Each row comes from the steps of one walk. Every step used is in the known rows, and no mark comes twice. Write the walk behind each row, first mark first.
Known rows
leli/razaf/damas/berir/rugaf: [ 2.673 -0.194  2.996  0.143  2.913 -1.630  0.474  1.217  2.689  2.202
  1.512 -0.828  0.203  4.740  3.937 -2.085 -1.536  1.899  3.522]
givup/rugaf/razaf/damas: [-4.100  1.124  1.037 -1.289 -4.809  1.603  2.236 -2.020  4.123 -1.947
 -0.675 -2.945 -4.897  6.478 -3.167  2.552 -0.302  1.002  0.186]
leli/givup/rugaf/razaf: [-5.942  3.203 -1.795  1.046 -3.891  2.071 -2.037 -3.886 -1.072 -3.578
 -4.191 -2.162  2.603 -0.164 -4.791  6.355  0.436 -2.402 -2.397]
rofir/rugaf/razaf/damas/berir/leli: [ 2.970  0.963  6.621 -2.609  0.787 -0.244 -0.330  4.311  3.262  3.693
 -0.862  2.649 -2.433  0.178  2.325 -6.918 -2.285  2.144  0.677]
rofir/leli/givup/rugaf/razaf/damas/berir: [-2.780  3.722  3.240 -1.106  2.319 -1.801  0.985 -0.096  4.711 -0.272
 -1.670  3.362  2.854  2.280  0.778  2.104  2.195 -2.625 -2.752]
rofir/leli: [-1.381 -5.110 -7.269 -1.112 -0.643 -1.084  2.459  1.964 -0.389  1.758
 -1.366 -1.362 -1.569 -4.716 -2.674 -3.183  0.277  3.391 -2.374]
razaf/damas: [ 1.252 -2.891 -2.508  1.690 -3.750 -0.928  4.175  0.341  0.968 -3.242
  2.434 -2.497 -3.563  3.171 -3.547  0.399  3.410  2.337 -0.253]
damas/razaf/leli/givup/rugaf: [-4.960  0.190 -0.452 -1.745  2.660  1.771 -2.079 -2.804 -0.950  1.038
 -2.754 -1.323  3.608 -1.896  3.150  3.377  0.156  1.083  0.217]
rugaf/razaf/damas/berir/leli/givup: [ 3.452  3.323  5.427  2.815  0.091  1.968 -1.432  1.728 -2.653 -1.696
  2.406  4.565  3.771 -0.471 -0.978 -0.235  1.932 -5.457 -0.619]
damas/berir/leli/givup/rugaf/razaf: [-0.822  3.956  1.897 -1.977 -0.146  2.344 -4.540 -0.126 -1.050  0.352
 -4.961  0.923  5.347 -4.349  1.231  0.997 -1.357 -4.011 -0.453]
leli/givup/rugaf: [-3.288  0.361 -5.880 -0.778 -3.541 -1.097 -0.869 -1.841 -0.364 -3.550
 -6.125 -3.266  3.559 -2.137 -2.540  6.464  2.676 -0.012 -1.717]
rugaf/razaf/damas/berir: [ 2.224  1.084  5.948  3.859  0.135 -0.042  2.548 -2.007  2.692 -1.953
  5.594  0.727 -2.266  3.555 -2.384 -2.847  3.726  0.209 -0.425]
razaf/leli/givup/rugaf: [-2.784  2.299 -5.030  0.403 -1.834 -0.605 -1.512 -1.070  0.328 -0.601
 -1.726 -1.488  2.736 -3.441  1.459  5.086  0.008 -0.422 -1.522]
razaf/leli: [ 0.678 -1.818 -4.546  2.712 -1.682  0.244  0.916  0.060 -0.179  1.095
  4.098 -2.161 -2.686 -4.109 -0.029 -2.151 -0.037  2.599 -0.711]
rofir/leli/givup/rugaf: [-4.950 -1.003 -8.163 -3.450 -1.013 -1.704  0.176  0.994  0.354 -0.113
 -7.224 -0.878  3.610 -3.986 -1.238  4.234  0.811  0.073 -3.160]
berir/damas/razaf/leli/givup: [ 2.567 -3.489 -0.908 -0.526  5.335 -1.670 -0.252 -1.571 -6.438 -1.222
  0.817  3.007  1.113 -0.222  0.658  2.261  0.459 -1.794  0.897]
rofir/leli/razaf: [-4.185 -4.335 -5.546 -0.976  2.257  1.436  3.249 -0.128 -0.962  3.938
 -1.056 -0.962 -0.050 -0.445 -2.619 -1.770 -1.866  1.002 -0.155]

Which walk is each row?
[-1.588 -2.031 -0.295  1.771 -0.898  1.321  4.695 -1.813  0.243 -0.951
  2.841 -1.762 -2.123  6.977 -3.371  2.070  1.187  0.244  1.975]  leli/razaf/damas
[ 0.225 -2.588 -0.636 -1.657 -1.094  3.627  2.733  1.971 -2.303  1.985
  0.612 -0.343 -1.896  4.094 -0.890 -0.595 -2.573 -1.615  3.235]  berir/leli/razaf/damas
[-2.934  3.633  0.349 -2.369 -4.348  3.514 -1.579  1.255 -1.577 -1.996
 -3.816  1.157  0.944  2.114 -1.757  5.226 -2.476 -4.628  0.018]  berir/leli/givup/rugaf/razaf/damas
[ 3.080 -6.095 -0.943 -2.739  5.281 -1.681  1.472 -1.460 -3.501  1.282
  2.186  0.445 -4.539  0.829  2.351 -3.270 -1.601  2.293  2.929]  berir/damas/razaf/leli
[-2.320  3.719 -0.070  6.806 -1.693  2.758 -2.141 -2.134 -3.986 -1.665
  4.725  1.954  1.927 -3.272 -3.438  2.763 -0.417 -3.685 -3.013]  rugaf/razaf/leli/givup
[ 2.481  2.709  2.856  2.947  2.007 -0.193 -4.751  1.309  1.562  4.207
  4.485  0.339 -1.394 -4.206  4.947 -6.642 -5.086  2.263  0.685]  damas/berir/rugaf/razaf/leli
[ 1.148  1.195  6.851  0.968  0.602 -2.312  1.821  0.647  5.715  1.049
  1.289  1.077 -2.489  3.024 -0.260 -4.149  1.816  3.768 -0.651]  rofir/rugaf/razaf/damas/berir
[ 6.604 -2.342  1.336 -1.579  0.231 -0.723  1.656  3.916  1.135  0.948
  1.504  0.674 -0.750 -1.296  2.183 -5.313  2.066  1.023  1.567]  razaf/damas/berir/leli
[ 2.424 -8.109 -1.815 -3.967  3.578 -1.630  2.389 -2.213 -4.482 -1.177
 -2.068 -1.304 -3.518  2.340 -2.002 -1.686  0.952  2.491  2.199]  berir/damas/razaf
[ 1.017  1.932  4.618 -4.189 -0.896  1.785 -0.105  1.506  4.310  1.837
 -1.279  0.116 -2.077  2.456  2.965 -3.095 -1.922 -0.570  2.206]  givup/rugaf/razaf/damas/berir/leli
[ 1.807  0.965  2.050  1.881  0.468 -0.354 -3.992  0.334  0.580  1.560
  0.521 -1.745 -0.460 -2.992  1.217 -4.847 -2.594  2.465  0.388]  damas/berir/rugaf/razaf
[ 4.881 -1.559  1.784  1.849 -0.011 -3.024  3.806 -0.127  3.587 -1.778
  3.503 -0.781 -1.475  1.799 -0.242 -2.708  5.913  2.707  0.197]  razaf/damas/berir
[ 2.037  5.445  3.009  5.367  2.290 -0.548 -6.543  1.027 -1.567  1.569
  3.317  2.837  4.182 -5.350  3.565 -1.432 -3.018 -1.828 -1.200]  damas/berir/rugaf/razaf/leli/givup
[-0.621 -2.121 -1.261 -5.282  5.081 -2.021 -0.892 -2.385 -2.716 -0.241
 -3.904  0.795  0.807  1.432  3.981  4.440 -1.302 -1.015  2.062]  berir/damas/razaf/leli/givup/rugaf
[ 3.136  1.803  0.965 -3.799 -0.428 -1.510 -0.703  2.748  1.725 -0.951
 -4.514  1.216  4.292 -0.750  3.746  2.225  2.113 -2.232  0.570]  razaf/damas/berir/leli/givup/rugaf
[ 0.451  1.144 -4.261  4.957 -1.394 -0.087 -0.966 -0.650 -3.424 -1.691
  2.823  0.473  3.157 -5.091 -1.328  2.998  1.706 -1.582 -2.546]  razaf/leli/givup
[-0.680  0.691  0.436  1.523 -4.120  0.912 -1.079  1.934 -0.272 -1.011
  1.793 -1.275 -5.299  3.745 -1.848 -0.716 -3.636  1.673  0.554]  berir/rugaf/razaf/damas
